Each row was made from one path, in order. Every step used is in the known rows, and no mark comes twice. Write each row's path.
Known rows:
x-k-h: [  1   2  -5   0  17   9   6 -25   2  44   2 -32  -9  -2   6   0  35 -16
  -1  -2 -10  -6  -9 -39]
d-k-x-c-r: [ -4  37 -30 -15  39 -16  -5  -1  37 -27  -8  22  28 -65  -9 -13   2   8
  18   5 -29  78 -10  39]
c-h-k-d: [-22   1   8   2 -15 -63  -6  15   2  24  -2   2  13  24   4  28  -3  -4
  -3  -7  33 -59 -10 -27]
h-c-r: [ -3 -14 -18   1  11  32   6  -9  -3 -25 -22 -10   0 -10  28 -31  -2   3
  15  21   9 -33  14  -2]
k-h-c-x: [  8  -8  -1   2 -15  23   3  44 -13  28  21 -10  27  15  18 -23  -8 -16
  15 -10  20 -18  15  11]
d-k-x: [ -6  -6 -21 -13  14 -27  -9  15   5 -33   0  17   6 -44 -45   4   2   6
   6   8 -20  -2  -4  40]
h-c: [  6 -35  -8   3 -22  38  -5  14 -12 -29 -11 -17  -8   5  16 -17  -8   1
   5  15   6 -17  18   9]
k-h-c-r: [ -4  -5 -11  -2  28  40  10  11  -4  28 -19 -17  14   0  27 -28   0 -14
  17   4  11 -18   5 -31]
h-k-d: [-19  17   1   8 -15 -56 -12  -4 -10  -3 -10 -11  -1 -17  19   7 -18  -3
  -4  -8  18 -35  -8 -18]
d-k-h-c-t: [ -8  20   2  13  -6  16  22  13  13 -27   3 -10  20   6  24 -13 -25 -14
  -6  16 -22  16 -14  12]
c-d: [ 10 -18  -3   7 -21   7  -8   3  -9 -25  -7  -9  -9  19  11   8  25  12
  -1   2  20 -32  10  -9]
h-k: [-13  14   5   4 -10 -21  -9   8 -19 -15 -12 -19 -20 -23  13  -1  11  12
  16  -3   0 -20  -4  -8]
d-k-x-c: [  0  17 -22 -12   8 -15 -14  23  27 -39   2  15  22 -48 -23   0  -6   5
   8   0 -35  90  -4  48]
t-k-h: [ 13 -23  25  -8  25   7   2   2 -24  48   5  15 -31  19 -39  15  -9  -8
  -9 -23   3  -4   1 -27]
t-k: [ 15 -35  20  -8   8   7  -2 -19 -18  -3   3  19 -44  13 -40  11  -3  12
  -8  -6   4 -16  10  -1]
c-d-k: [  5  -3   3   9  -9 -23  -3  -1 -15 -81  -2  -3   1  12  17  10  13  12
   3   8   5   1  -7  19]
t-k-h-c-d: [  6 -12  29   3   1  55  -1  -1 -47  44  -8  -2   6  52  15  -1 -14 -13
  -3 -10  16  10   8 -28]
x-c-d-k: [ 12  18   0  10 -14  -9 -10   1  10 -82   1   2  17  10  41   9   0   9
   4  -2 -10  85  -6  33]
k-h: [  7 -21  -4  -1   8   3   0  28  -3  21   0  -8 -14   1 -17   9  13 -10
   4 -16   6 -23   4 -26]
x-c-r: [ 11   7 -19  -2  16  15  -1  -6  31 -24 -11   0  -6 -22  24 -13  13  11
  14   1  -2  42   7   0]
d-k: [  3 -17  -2  -1   2 -30   0   1  -1 -80   2   9 -14 -12  -7   9   0   9
   7   8  -9   0  -5  23]
t-k-h-c: [  8 -26  23  -5  13  48   3   4 -34  45  -1  -1 -10  28 -11  -6 -26 -16
  -3  -9   1   9   8 -19]
t-k-d: [  8 -34  15  -2   5 -33  -5 -26  -8  -1   4  32 -27  21 -32  16 -28  -5
 -29  -9  21 -30   6 -12]
h-c-x-k: [  3   9  -5   6 -20  18   6 -31  -5  -4  19 -27  20   6  38 -35  17   0
   8  19   5 -14  13  24]
h-k-x-c: [-15  51 -13  -7  -8  -5 -22  32  10  29 -11  -5  18 -62   1  -6   5   8
  20 -12 -27  68  -1  17]

Write each row's path:
[  3 -17 -21 -21  -5  10 -11  48  38  43   9  20  23   1 -38  21  19   6
   6  -7  -2  32  10  13] => k-x-c-h
[ -5  -7 -11   4  -4 -32  -2 -59  15  -1   0 -16  -5   2  10   6  12 -11
 -23  13   9 -31  -5 -20] => x-k-d
[  3   8   6   8   7 -16   0  17 -17 -30   0  -8  15  17  13  16  11  -7
   5 -11   3   9 -17  -7] => c-d-k-h
[-19  -1  12  -4 -10 -26  -1  23 -11  12  -3  -7  -1  20   0  21  17  13
  17  -5  15 -45  -4 -17] => c-h-k
[ 12  -7  20   5  -5  12  18 -32  12  -5   9  22 -42  12 -31   7  -6  15
 -22   8  -7 -25   1   2] => c-t-k
[  3  14 -10   8 -12 -53   2 -45  17   7  30  -4  14   0  18  -4  14  -7
 -15   3  25 -44   0   5] => c-x-k-d
[  8 -23  -2 -20  16   8 -10  -2 -11  41   1  30 -22 -18 -74   7   2  10
  -8  -4  -7 -14  10  14] => t-k-x
[ 15  13  17   6 -11  27  12 -22  34 -14  12  24 -28   9  -7   6 -14  12
 -20  -3 -22  68   1  13] => x-c-t-k
[  6  -9  17   9 -18  48  18 -29   1  -5   1  11 -22  23  -2 -16 -27   9
 -20  20  -9 -11   8  10] => h-c-t-k
[  9  16  10  11 -16  -9  10 -34  45   3  13  34 -11  16   0  12 -39  -1
 -40  -4  -4  52  -3   3] => x-c-t-k-d
[-26   9  -6 -16  -1 -30 -10  40  -3  55  -4  10  18 -16 -32  18  21  10
  20  -5   4 -40  -5  -6] => c-h-k-x
[  3  -4  13   9  -9 -26  14 -40  25   4  12  33 -24  22 -26  13 -32   1
 -39   4  12 -33  -4  -5] => c-t-k-d
[ -6  -1  -4   4   9  44   5 -24 -10  45  -6 -47   9  10  33 -23  13 -24
   0  10 -12   7   0 -32] => x-k-h-c
[ -9  12  -6  -1  43   7  14  -2  -8 -27 -15  -9  26  -8  31 -23 -14 -15
  20   9  -6  13 -10  -5] => d-k-h-c-r
[ -7   8 -18  -2 -11  14 -13  15 -15 -38 -12  -2  46 -13   8 -14  -6   2
   8  18  -8  16   1  37] => h-c-d-k-x
[  6   2  26   3  10  11  24 -10   9  49  14  16 -30  18 -32  11  -8  -3
 -20 -13  -9 -12  -8 -25] => c-t-k-h
[-20  27 -14  -9  -1 -20 -17  27 -14  30 -13  -6   3 -57 -22  -4  12  10
  17  -4 -11 -19  -1   5] => h-k-x
[  2 -10  -1  10 -15  49  -5  30 -27  21 -12 -27  26  37  39  -8   5 -15
   6  -4  18  -6   9 -25] => k-h-c-d
[  9   8  -7   2 -11 -17   6 -32   7   1  26 -15  -4  -3  11 -10  36   8
   5   6   7 -29   4  17] => c-x-k
[  0  -6   2  -1  20 -22   5  21  -7 -27   5   0  -1  -6 -10  11   2 -10
   6  -9 -11   6 -12  -1] => d-k-h
[ -8  21  11  -2 -16  -9  -7  30  10  19   0  -7  13  13  27  21   9  10
  16 -13   1  47  -5  -7] => x-c-h-k
